Each row was made from one walk, in order. Every step used is in the known rows, and no mark comes twice. Write each row's walk.
In the rows, 128 means zero.
Known rows:
fepem > gukop: [121 131 126 150 119 150 111 113 128 135 105 144 128 114 121 141 126 132
 170  79 124 113 137 132 156]
nupor > fepem > vubepi > pelab > gukop > zalo: [174 190 162 114 153  78 111 144 115 139 129 120  99 145 146 143 124 172
 158 199 126 133 176 106 128]
vubepi > zalo > povaf: [170 147 128 109 141 129 127 148 164 131 111 126  89 124 153 138 129 140
 106 132 120 130 105 131  89]
gukop > zalo > povaf > fepem > vubepi > pelab > nupor: [211 171 145  98 142 123 100 145 175 129 142 122 105 137 166 113 130 190
 173 152 124  80 124 106 145]
vubepi > zalo > povaf > pelab > gukop: [216 134 114 122 132 138 113 105 199 136  96 147  77 111 154 146 111 162
  63 167 102 169 121 103  55]
zalo > povaf: [160 124 125 132 115 137 125 108 136 108 132 113 131 137 138 136 126 143
 116 125 119 141  94 138 103]
balil > vubepi > pelab > gukop > zalo > povaf: [204 193 122  85 153  90  80 143 157 135  82 118 101 137 175 158 133 192
  89 188 134 158 145 114 113]
nupor > zalo > povaf > balil > vubepi: [195 137 177  74  84 126  77  75 129  91 103 120 155 137 174 143 120 119
  96 117 115 135 126 136 168]
ribip > gukop: [133 129 112 136  99 130 124 121 121 122 107 149 125 116 122 141 144 127
 128 146 138 151 127 120 152]
ribip > gukop > zalo > povaf: [167 147 132 142  81 125 119 101 147 122 126 130 109 148 161 147 166 149
 108 154 159 152 113 124 125]
balil > gukop > zalo > povaf > fepem: [184 143 167 150 104 124 113  81 157 133 162 168 119 129 189 161 160 141
 171 102 138 151 145 135 179]
povaf > balil > gukop > zalo: [143 138 172 140  90 101 113 107 149 140 137 187  91 130 186 153 173 113
 141  98 151 129 176 131 209]
vubepi > pelab > nupor: [170 146 101 128 175 122 113 165 139 157 104 135 126 116 139 115 113 165
 115 143 105  83 114  81 106]
zalo > povaf > pelab: [180 106 123 126  85 152 111  77 166 118 131 120 126 133 143 152 112 146
 114 124 112 137  93 141  57]
nupor > fepem: [146 124 163 131 118 122 114 116  93 122 151 118 143 130 131 137 118 116
 166 127 113 140 132 127 123]
vubepi > zalo > povaf > balil: [190 124 157 100 108 118 106 148 171 122 111 141  72 123 158 144 140 125
  98 108 123 136 113 141 148]
balil > gukop > zalo > povaf > fepem > vubepi: [167 161 161 119  97 128 118  91 159 105 163 166 105 130 178 145 149 150
 211 123 140 130 158 149 192]
pelab > nupor > zalo > povaf: [198 134 136 149 138 158 130  66 136 116 132 118 174 135 169  91 102 138
  67 141  93 102  81  65  86]
pelab > gukop: [151 131 116 142 146 125 130 118 137 124 113 143 121 117 125 121 124 144
  86 163 114 174 144  98 138]
ribip > gukop > zalo: [134 155 133 137  93 115 121 120 138 139 120 145 105 140 150 141 169 134
 121 156 168 137 148 115 147]
nupor > zalo > povaf > balil: [198 114 182 137  88 126 113  63 126 108 134 120 153 151 165 146 125 117
  75 105 112 130 104 123 150]
pelab > gukop > zalo > povaf > fepem: [212 138 164 144 123 122 111  88 169 126 149 134 113 141 164 138 150 163
 107 152 129 185 140 109 163]
gukop > zalo: [131 151 152 131 122 113 125 126 147 146 142 124 110 151 156 129 153 134
 121 139 157 114 148 122 122]
pelab > nupor: [146 126 110 128 145 151 124 129 147 128 127 139 132 113 135  83 118 136
 113 137 108 105 114  79 126]
balil > nupor > zalo > povaf > pelab > gukop: [227 132 132 155 116 153 136  15 144 116 121 151 174 131 168 180  97 140
  52 146  81 172 130  83  71]
pelab > gukop > zalo > povaf: [186 150 136 149 126 120 128  95 163 124 131 125 107 150 164 128 145 165
  69 173 134 174 127 101 112]
fepem > vubepi > zalo > povaf > balil: [171 143 151  66 102 123 113 155 175  98 113 136  58 122 146 127 133 133
 137 130 122 120 123 155 163]

Write each row's walk:
[210 154 101  45 124 163  70 128 214 122  81 141  91  92 172 108 103 152
 112 149  97 104 107  98  57] -> balil > vubepi > zalo > povaf > pelab > nupor
[163 146 149 135 110 124 123 107 155 128 146 111 112 160 169 136 150 150
 109 137 149 131 112 131 102] -> gukop > zalo > povaf
[196 105 184 123  77 129 105  89  99  89 159 138 150 130 154 183 128 101
 154  77  97 173 123 143 174] -> zalo > povaf > balil > nupor > fepem
[219 156 129 150 168 130 119 100 128 148 109 113 169 138 171 122  97 169
  68 145  90  80  82  68  71] -> vubepi > pelab > nupor > zalo > povaf
[141 175 153  73 144 123 137 158 119 110 133 151 105 111 142 154 112 106
 208 135 105 122 171 130 137] -> balil > nupor > fepem > vubepi > zalo
[191 173 165  96 127  99 105 144 155 130 145 112 101 152 159 157 139 183
 185 145 143 102 136 154 147] -> gukop > zalo > povaf > fepem > vubepi > pelab
[194 156 157 111 114 126 119  98 171 100 151 130 100 142 151 119 142 171
 144 175 131 166 152 120 179] -> pelab > gukop > zalo > povaf > fepem > vubepi
[191 131 151  96 113 124 122 138 163 114 112 162  88 114 167 177 143 111
 107  89 112 148 130 137 161] -> vubepi > zalo > povaf > balil > nupor
[219 128 141 132 111 180  75  89 179 144 107 146 107  96 161 130  95 143
 173  88  79  96 102  86  61] -> vubepi > zalo > povaf > pelab > nupor > fepem > gukop
[188 137 154 127 126 151  95 125 169 141 105 151  97 101 144 159 129 144
 186  67 115 127 124 139 166] -> vubepi > zalo > povaf > fepem > gukop
[215 121 156 159 103 147 115  46 139 114 129 181 155 114 196 115 123 120
  86  97  86 116 113  72 172] -> pelab > nupor > zalo > povaf > balil > gukop
[199 155 108  86 122 142 120 113 205 111  96 144  63 109 139 130 100 169
 104 187  98 151 130 117  68] -> fepem > vubepi > zalo > povaf > pelab > gukop
[187 150 138  94 131 115 107 145 138 113 131 116 120 130 129 157 113 177
 191 136 113 117 118 159 152] -> zalo > povaf > fepem > vubepi > pelab
[138 176 123  40 150 117  96 180 159 133  78 140  88 104 150 129 128 126
 141 147 132 120 159 136 127] -> balil > vubepi > zalo
[187 182 124  81 176 119  85 132 123 146  76 128 168 118 167 112  98 155
 102 159 102  70 135  73 109] -> balil > vubepi > pelab > nupor > zalo
[172 168 138 111 158  95 113 148  95 123 115 123 118 123 117 142  99 167
 164 188  94 147 156 115 134] -> nupor > fepem > vubepi > pelab > gukop
[235 142 151 159 136 119 105  82 132 141 106 176 150 117 199 146 117 146
  87 104  80  95 112  75 155] -> vubepi > pelab > nupor > zalo > povaf > balil > gukop
[182 143 148 146 127 142 149  59 111 111 135 133 185 142 169 171 112 118
  90 112 102 134 112 110 105] -> balil > nupor > zalo > povaf
[228 125 142 110 120 157  93 103 178 135 131 132 106 108 166 117  98 140
 132 136  81 113  94  86  35] -> vubepi > zalo > povaf > pelab > nupor > fepem
[180 124 177 124  75 112 100 107 164 119 145 121  98 159 175 143 162 135
  99 111 150 136 120 143 160] -> gukop > zalo > povaf > balil
[172 133 147 154  72 158  92  60 185 143 121 132 107 146 163 164 138 157
 153  87 141 108 120 137  81] -> fepem > gukop > zalo > povaf > pelab
[197 175 148 103  99 101 100 136 148 127 124 132  97 140 151 172 154 180
 185 163 155 127 137 146 172] -> ribip > gukop > zalo > povaf > fepem > vubepi > pelab
[126 159 143 150 124 111 132 109 142 149 138 175 107 131 180 145 160 127
 149 124 149 123 168 120 151] -> balil > gukop > zalo
[225 124 142 158 111 147 121  21 154 123 117 129 158 137 160 148 100 153
  44 162  89 161 111  90  57] -> nupor > zalo > povaf > pelab > gukop
